What can hang from each mark
z860: z372 z439 z466 z700 z815
z382: z860
z7: z621 z860
z245: z860
z815: z7 z860 z976
z621: z7 z439 z860

Every row comes from one small tree of marks. Brackets hold a mark, then the marks that hang from it, in the order of their numbers. Every link used is in the known rows. Which tree was each row made from?
Known rows
(z245 (z860 z439 z815)): [ 24  10  10 -16  16  -2  21   9   9 -11   5   5 -14   3   9  17  13  20
  -2 -31  -5 -15  -2   0 -10   1  -6 -12  -5  -4 -11   0   0   5  -2 -12
   3   3  -9  20  24  13  -6 -21  -8   5  10   6   7  -3 -18  -3  15   8
   1 -19  21   3 -20 -19   3]
(z382 z860): [ 21   2   0 -31  -1   8  15  10  19 -12   3   4  -8   7   2   5  12   9
 -18 -14 -14 -17  -2  -4  -8  -1  -4   1   0   0  -7   4  14  15  31  -1
  13   9  -1  15  26  -1  -9  -6  -8   6   7   1   5  -3  -3  -2  16 -10
  -2 -20  11   1  -9 -15  -8]
(z621 z7 z439 (z860 z466 z700)): [ 20   3  -1 -36  36  -4  10   5  22  -5   7  -9 -17   7 -18  18   2   8
 -14 -26 -17  -9 -15 -10  -6  12   1   6  -4  -8  -2  25   0  17  12   6
   1 -19  -4  23   9  -5   0 -13   7   5  -1  21  26   0 -14   4  35   3
  -1 -15  20  11 -17 -28  -2]
(z621 z439): [ 17  -6  -9 -33  24   4   7   5  13 -10  -1   2 -13  15  -9  16   6  11
 -18  -8   4 -19  -9  -6  -7   1  -1   4  -1  -4 -10  16   1   9  16  -1
   5   9  -5  18  27   1  -4  -1   1  -2   1   1  17   1 -17  -1  17  12
   8 -17  25   0  -9 -22  -8]
(z815 z7 (z860 z439)): [ 15  -2  16 -27   1   3   1  15  15  -6  11  11 -13   8   9  10  14  16
  -4 -12  -3  -1 -19  -7  -3   2  -3   4  -4   2 -18  12  -9   5  14  -5
  -5   7   0   7  10   7  18 -18  -8  16  14   1  11 -13 -11   7  10  14
  -3 -15  10  -9 -11 -14 -12]
(z860 z439 z466 (z815 z7)): [ 27   7  18 -13  18   0   3  16  10  -2  10  12 -15  10  12  11  15  18
  -3 -21  -5  -5 -36  -4  -4 -14 -17  -6  -7   2  -9   4   7   4  -7 -14
  -6 -18  -3   3  23   1   6 -24  -8   3  17   7  11  -4 -10  13   8  22
   7 -11  28   3  -6 -17   8]
(z815 (z860 z372 z466 z700) z976): [ 28  -7   8 -43   1  16   7   7  27  -6   6   1 -28  14  -9  10  28   3
  -1 -28 -17   6 -34  -8  10   4 -23   0   0  -2 -25  -5   2   9  11  14
 -12 -12   3 -10  19  13  30 -33   6   2   7  10   9 -18   9  -1  14   4
  -7 -20   0  -4 -15 -25  -1]
(z245 (z860 z439 z466 (z815 z7))): [ 24  12  19 -12  15   2  14  12  11  -8   7   9 -17   5  16  19  17  22
   4 -30  -7  -9 -21  -1  -3  -6 -16 -14  -7   0 -10   5   9   7  -6 -11
   1  -9  -6  17  23  10   2 -28 -12   7  12   5   9  -4 -12   8  12  11
   4 -14  16  -1 -13 -12   3]
(z860 z439 z466 z815): [ 30   9   6 -15  17  -2   9  10  10  -7   7   9 -17  12   6  10  16  18
  -6 -29  -4  -8 -29  -2  -7 -14 -17  -7  -8  -2  -7  -1   6   5  -6 -14
  -7 -18  -4   5  25  -3  -3 -25  -1   1  17  13   8  -2 -11   8  11  18
   8 -10  32   7  -9 -24  13]
(z7 z621 (z860 z439 z466)): [ 22   8   0 -14   8   5   3   5  16   1  12   6 -15  18  -1  11  15   5
 -11 -23 -11  -4 -30  -3  -7 -21 -27 -12 -11  -8  -8   6  -3  11  21   4
   6   7  -5   9  17  -3  -2 -18  -9   9  19   9  15  -9 -11  -1  18   6
   7 -18  16  11 -23  -4   4]
(z382 (z860 z372 z439 z466 z700)): [ 38   9   5 -26  13   5  13  17  24  -4   8   6 -18   6   3   7  23   9
 -10 -29 -27  -4 -20 -11  10  -7 -17  -9  -7   5 -19   4  16  13  19   2
  -8 -16  -3  -9  16   7  -1 -31   3   4   5  10  12  -7   5  13  25  -4
   6 -20   4  12 -14 -28  10]
(z382 (z860 z372 z439 z466 z815)): [ 34  14   4 -24   8   6  16  16  17  -7   7   9 -14  12   7   6  24  13
  -7 -34 -17  -9 -27  -5  -2 -16 -17 -13  -9  -4 -12  -1  14  11   5 -12
  -6 -19  -3  -3  27  -4  -6 -26  -5   4  11   6   3  -1  -3  16  17   1
   7 -19  19   9 -12 -24  15]
(z815 (z7 z621 z860) z976): [ 16 -11   9 -25   6  20   2   2  15   0  13   6 -11  16   0  11  18   4
 -14  -9 -19  -8 -25   1  -2  -7 -22  -3  -5  -6 -11   5  -4  10  30  10
  13  25   1   7  21   9  22 -10 -18   4  17  -4  11 -19  -6 -17   1  13
  -1 -27   2  -7 -17  11 -17]
(z7 z860): [ 15   5   1 -20   3   7  11   2  15 -12   1  -3 -11  12  -1  12   6   0
 -15  -7  -3 -13 -11  -5  -4   0  -5   0  -5  -3  -4   3   7  10  24   9
  12  18  -7   9  24   2   1  -9  -6  -1  13   6   8  -2 -18 -13  12  -3
   4 -25   5   5 -13  -4  -5]
(z621 z860): [ 23   5   3 -29  14   6  17  -3   7 -13   2  -3 -14   2  -3  16   5  13
 -19 -12  -8 -15  -2  -4 -11  10   5  10  -2  -9  -1  16   8  13  16   2
  10   8  -7  20  13  -1  -8  -8  -4   9   5   7  10   2  -6  -9  14  -3
  -2 -22  14  -2 -14 -12  -9]
(z815 z860): [ 14  -1   2 -35  -6   6   9   7  17 -12   6   3 -16  10  -3  11  12   8
  -8 -11   2  -7  -8  -7  -8   6   3   6   1  -3 -13   2  -4  11  17   5
   3   8  -1  13  20   2  11  -9  -1  11  14   4   5  -5  -8  -3  14  -1
  -6 -17  13  -7  -9 -21 -11]
(z245 z860): [ 15   7   7 -25   9   6  20   3  15 -15  -2   1 -14   6   4  20  10  15
  -6 -17  -3 -19   2  -3  -2   8  -3  -8  -1   0  -9   5  10  10  15   1
   8  10  -7  24  20  14  -5 -12  -8   5   5   2  10  -6  -8  -6  10  -5
  -1 -21   8  -3 -12 -13 -11]
(z860 z372 z439 z466 z700 z815): [ 42  11  10 -19  30  -3  11  19  15  -3   7   5 -26   6   9  14  22   9
  -1 -37 -15   0 -37  -7   9  -5 -19 -14 -12   3 -22  -3   5   4 -13  -6
 -18 -38  -6 -16  18  14  11 -40  12   0  12   8  10  -5  -1   9  17  17
   8 -14  20  13 -11 -34  28]
(z860 z372 z439 z815): [ 33   5   4 -22  24   0  13  18   7  -6   6   8 -19  15   9  13  18  15
  -4 -29  -6 -11 -25  -2   0  -5  -4 -11 -12  -4 -15   2   3  -2  -7 -15
  -8 -14  -6  -7  20   7   4 -21   0   2  14   1   7  -3  -9   7  11  18
   9 -19  24   4 -10 -25  17]
(z815 z7 z860): [ 11  -5  15 -33  -3  10   2  13  16  -8   9   8 -12  10   6  12  14   9
  -7  -6   0  -6 -16  -9  -3   8   2   9   1   0 -16   8  -4  10  16  -1
   0   8   2  11  13   5  20 -10  -9  14  15  -2   7 -10  -7   2   7   7
  -7 -17   7 -13  -3 -11 -17]
(z245 (z860 z439 z700 z815)): [ 26   7  11 -15  22  -6  20  10  13 -11   8   1 -20  -4  10  17  12  12
  -4 -33 -12 -12   3   0  -3   9  -6 -19  -6   4 -17  -1  -2   7  -1  -8
   0   2 -10  15  24  24   0 -29  -1   8   7   6  10  -6 -15  -7  20   5
  -2 -23  16   8 -20 -25  10]
(z382 (z860 z372 z439 z700)): [ 35   4   0 -29  13   3  15  15  19  -7   9   6 -14   3   5   7  18  10
 -12 -27 -28  -8  -9  -5   5   0  -8  -9  -7   4 -21   5   6  10  23  -1
  -4  -4  -3  -4  18  13   0 -24   2   9   4   4   9  -8  -2   4  22  -3
   0 -25   3   7 -14 -27   6]

Which tree is each row?
[ 23 -10   6 -38  -3  12   5   2  27 -10   9   3 -25   7 -11   7  22   4
  -2 -23 -17   7 -20  -7   2   6 -22   4   5   1 -21  -7  -2  12  14  13
  -5  -1   3   3  21  11  27 -29   4   3   8  14   9 -16   1  -7  16   3
 -12 -18   7  -2 -14 -22  -7]
(z815 (z860 z466 z700) z976)
[ 20  -7  13 -21   8  13   2   4  15  -6   9   5 -10  11   6   9  18  10
 -10 -12 -18  -4 -29  -2   0  -6 -22   1  -4   3  -8   9   3   4  21   4
   4  20  -4   3  24  11  18 -17 -15   0  13   4  14 -15 -15  -8   5  17
   1 -26   1  -5 -17   7 -14]
(z815 (z7 (z860 z439)) z976)
[ 29   9  -2 -16  12  10   4  10  16   1  13   6 -18  23  -1  13  23   6
  -7 -30 -14  -4 -40  -5   5 -22 -26 -18 -13 -12 -14   8   1  10  16   6
   0  -2  -3  -5  13   0   0 -21  -7   6  19   3  13 -10  -6   7  17   6
  11 -21  10  12 -22  -5  12]
(z7 z621 (z860 z372 z439 z466))
[ 23  14  19 -25  14  10  20  16  16 -10   2   5 -21  11  13  22  22  21
   4 -27  -4 -15 -28  -6   4  -2  -9 -15  -7  -5 -12   2  17   8  -9  -4
   0 -18  -4   7  20  11   8 -24  -9   2  16  -3   7  -4  -2   9   8   4
   6 -15   7  -4  -5 -12   2]
(z245 (z860 z372 z466 (z815 z7)))
[ 40   3   4 -20  31  -4  14  21  10  -7  10   4 -24   5  10  13  17   7
  -6 -32 -15  -6 -20  -4   7   4  -3 -15 -13   4 -23  -1  -4   0  -5 -10
 -16 -19  -7 -14  20  20  13 -31  12   2  12   3   8  -8  -8   0  16  17
   6 -21  17   9 -14 -34  22]
(z860 z372 z439 z700 z815)
[ 30  14  13 -24  21   6  23  13  18 -10   3   0 -24   6   7  22  19  10
   3 -34 -11 -12 -18  -7   7   5 -10 -17  -6  -1 -18  -5  13  10  -6   2
  -3 -24  -7   5  21  22   8 -29   2   1   9   5   9  -4   0   1  18   0
   2 -20   8   3 -10 -27  12]
(z245 (z860 z372 z466 z700 z815))
[ 14   1   0 -25  17  -5   8   9  17  -8   9  -2  -9  17  -5  13   4   5
 -10 -19 -14 -12 -14  -7  -7  -1  -3  -5  -9  -4   1  10   2   7  23  -1
   7   2  -5  11   8   0   0  -6  -7   0  15  15  17  -9 -26  -4  19   5
   4 -15  14  13 -11 -11  -2]
(z621 (z7 (z860 z439)))
[ 22  -3  11 -22  23   6   5  10   6   1  15   7 -11   1   8  13  12  14
 -16 -13 -18  -7 -13  -3  -3   4  -2  -3  -7  -3 -13  18 -10  12  19  -1
   4   7  -1  11   8  12   8 -13  -7  18  11  -3  16 -12  -1  -5  14  10
  -1 -20  10  -4 -18  -8  -8]
(z815 (z7 (z621 (z860 z439 z700))))
[ 27   0  17 -25  23   7  14   4   9  -9  11  -3 -18  -5   4  12   8   8
 -13 -20 -23  -5  -9   0  -5  12  -1   3  -3  -3  -9   3  -1  10   6   2
   5   0  -4  14  21  13  15 -21  -1   8   7   5   8  -4  -7 -17  12   9
  -8 -27  14  -4 -21 -12  -4]
(z621 (z860 z700 (z815 z7 z976)))
[ 27   7  15 -17  23  -1  12   8   2  -7  10   3 -13   0  10  13   7  19
 -12 -21 -11  -9 -12   1 -11   3   2   2  -7  -7  -4  12  -3   8   1 -10
   2  -1  -7  17  16   2   0 -15  -7  12  10   7   8   2 -14  -2  13  13
  -1 -20  19  -1 -19 -14   1]
(z621 (z860 z439 (z815 z7)))
[ 17   4  17 -19  11   7   4  12  18  -6   8   0 -14   6   7  14  12   0
 -13  -5 -15  -5 -23 -11   6   1 -13  -1  -6   6 -11   8  13  13  18   8
   7   1  -5   3  18  11  16 -21  -4   3  14   4  12  -4  -7  -2  11   5
   5 -21   0   2  -4  -3  -7]
(z815 (z7 (z860 z466 z700)))
[ 17   0  -6 -21  18   8   2   5  21   1  11  -1 -19  15 -14  14  12  -6
 -19 -24  -9  -6 -25  -7  -2 -10 -22 -13  -8  -9 -13   8  -6  16  22  16
   8   8  -5  11  25   3   6 -19   2   6   9   4  19  -4 -12  -8  29   4
   8 -22  15  13 -27 -14   3]
(z7 (z621 z439) (z860 z466 z700))
[ 30   4   6 -23  14  -2  15  15  17  -8  13   5 -13  -3   7   4  14   6
 -14 -31 -22  -9   1   0  -8  -1 -10 -10  -7   4 -16  -3   1  11  16  -9
   3  -1  -5   8  28   9  -1 -25   0   8   5   6   5  -3 -11  -4  23   2
   0 -22  16  12 -19 -28   8]
(z382 (z860 z439 z700 z815))
[ 13  -3 -12 -24  17  10   5   2  15  -1   8   1 -13  21 -12  14   9   0
 -20 -16  -2 -14 -16   0 -11 -12 -13  -8  -8 -13  -7  12 -10  13  26   8
  17  23  -4  19  26  -2   0  -4  -8   7  10  -3  15  -3 -20  -8  22   6
   4 -24  18   8 -27  -7  -5]
(z7 (z621 z439) z860)
[ 25   6  10 -31   5  12  15  22  14  -8   7   8  -9  10  12   8  19  10
 -10 -19 -15 -19 -19  -4   0  -5   0  -7  -6  -3 -12  -1  12  12  13  -8
   7  -5   0   2  28   1   7 -12 -10   6  16  -9   0  -2  -2   6  11   0
   1 -22   9  -4  -5 -15  -1]
(z382 (z860 z372 (z815 z7)))
[ 13   0  -8 -33  32  -1  10  14  19  -5   7  -5 -13  22 -15  19   2   4
  -9 -26  -5 -18 -27  -8  -7  -3   1  -9 -10 -14  -4  12  -3   8   6  -2
   7  -4  -4  13  21  -7   7  -2  -4  -7   9   7  15  -1 -32  -1  23  11
   7 -19  22  11 -11 -18   3]
(z621 (z7 (z860 z372 z815)) z439)
[ 15   6  -1 -19   5  12   7   2  16  -3   9   3 -13  20  -6  13  14   0
 -14 -18  -5 -10 -26  -5  -5 -18 -21 -11  -7 -11  -7   2   4  15  25  12
  14  10  -1  11  20  -5   2 -13  -8   7  19   3  11  -6  -6  -7  13  -2
   5 -21  12   8 -19  -1  -1]
(z7 z621 (z860 z466))
[ 21  10  21 -18  18   5  16  11  18  -9   7   3 -21  -1  12  19  15  11
  -1 -25 -10 -11 -13  -5   0   8 -10 -14  -3   3 -13  -1  11  12  -1  -1
   2 -15  -5  14  25  20  11 -32  -4   4  10   2   9  -5  -4  -3  15   3
   3 -18  11  -1  -9 -19   2]
(z245 (z860 z466 z700 (z815 z7)))
[ 21   4   6 -37  -5  11  10  12  22 -10   4   5 -21  18  -2  14  22   9
   0 -19   0  -2 -30 -11   4  -2  -8   2  -2  -7 -18   3   6  11   7   3
 -10 -13   2  -1  13  -2  12 -21  -1   6  14   4   6  -6   2  12  13   0
  -1 -14   8  -5  -4 -23   0]
(z815 (z860 z372 z466))
[ 31   3   1 -35   9   9  17  14  21 -10   6   1 -15   4   3  10  17   4
 -14 -20 -23 -13  -5  -8   7   7  -1  -8  -3   1 -19  -1  14  15  28   6
   2  -3  -2  -2  21  12   3 -18   1   4   3  -3   5  -6   3   0  20 -10
   1 -26   1   3 -12 -25   1]
(z382 (z860 z372 z700))
[ 17  -2  -1 -23  22  -8  10  10  20  -6  13  -4 -13  11  -6  14   4   1
 -12 -23 -22  -9 -10  -8  -2   6  -3  -7  -8   0  -2   8   0   8  23   4
   3   2  -4   6  10   6   5 -13  -1   1  12  16  19 -11 -25  -8  22   5
   4 -19  12  15 -11 -13   2]
(z621 (z7 (z860 z439 z700)))
[ 26   3   3 -15  10   3  12   2  12 -10   9   0 -17  13   1   8  12   3
 -11 -26 -12  -6 -21   3 -13  -8 -19  -6  -8  -6  -7  -4  -3   2   6   0
   4  16  -8   6  32   3   7 -22  -8  -2  16  11   6  -5 -26 -13  12  14
   2 -28  17  10 -21  -8   6]
(z7 (z860 z439 (z815 z976)))
[ 25   3  11 -20   6   2  11  17  12  -8  11  11  -7   4  12   2  15  14
 -12 -22 -15 -11 -12   0  -9 -10  -6  -5  -5   0  -8   0   4  11  16 -15
   4   4  -1  11  28   2   0 -18 -12   9  11   1   4  -3 -13   3  14   4
  -1 -19  19   2 -13 -16   0]
(z382 (z860 z439 (z815 z7)))
[ 18   1   1 -19  14   4  12   8  13  -4  15  -2 -17  10   0  10   9  -5
 -16 -25 -13  -8  -9   0  -8  -5 -11 -16 -10  -9 -14  -8 -11  13  17   9
  12   9  -5   8  27   8  11 -18  -3   8  17  -1   6  -6 -16 -24  19   2
   1 -25  17  12 -24  -9   9]
(z7 z621 (z860 z700 z815))
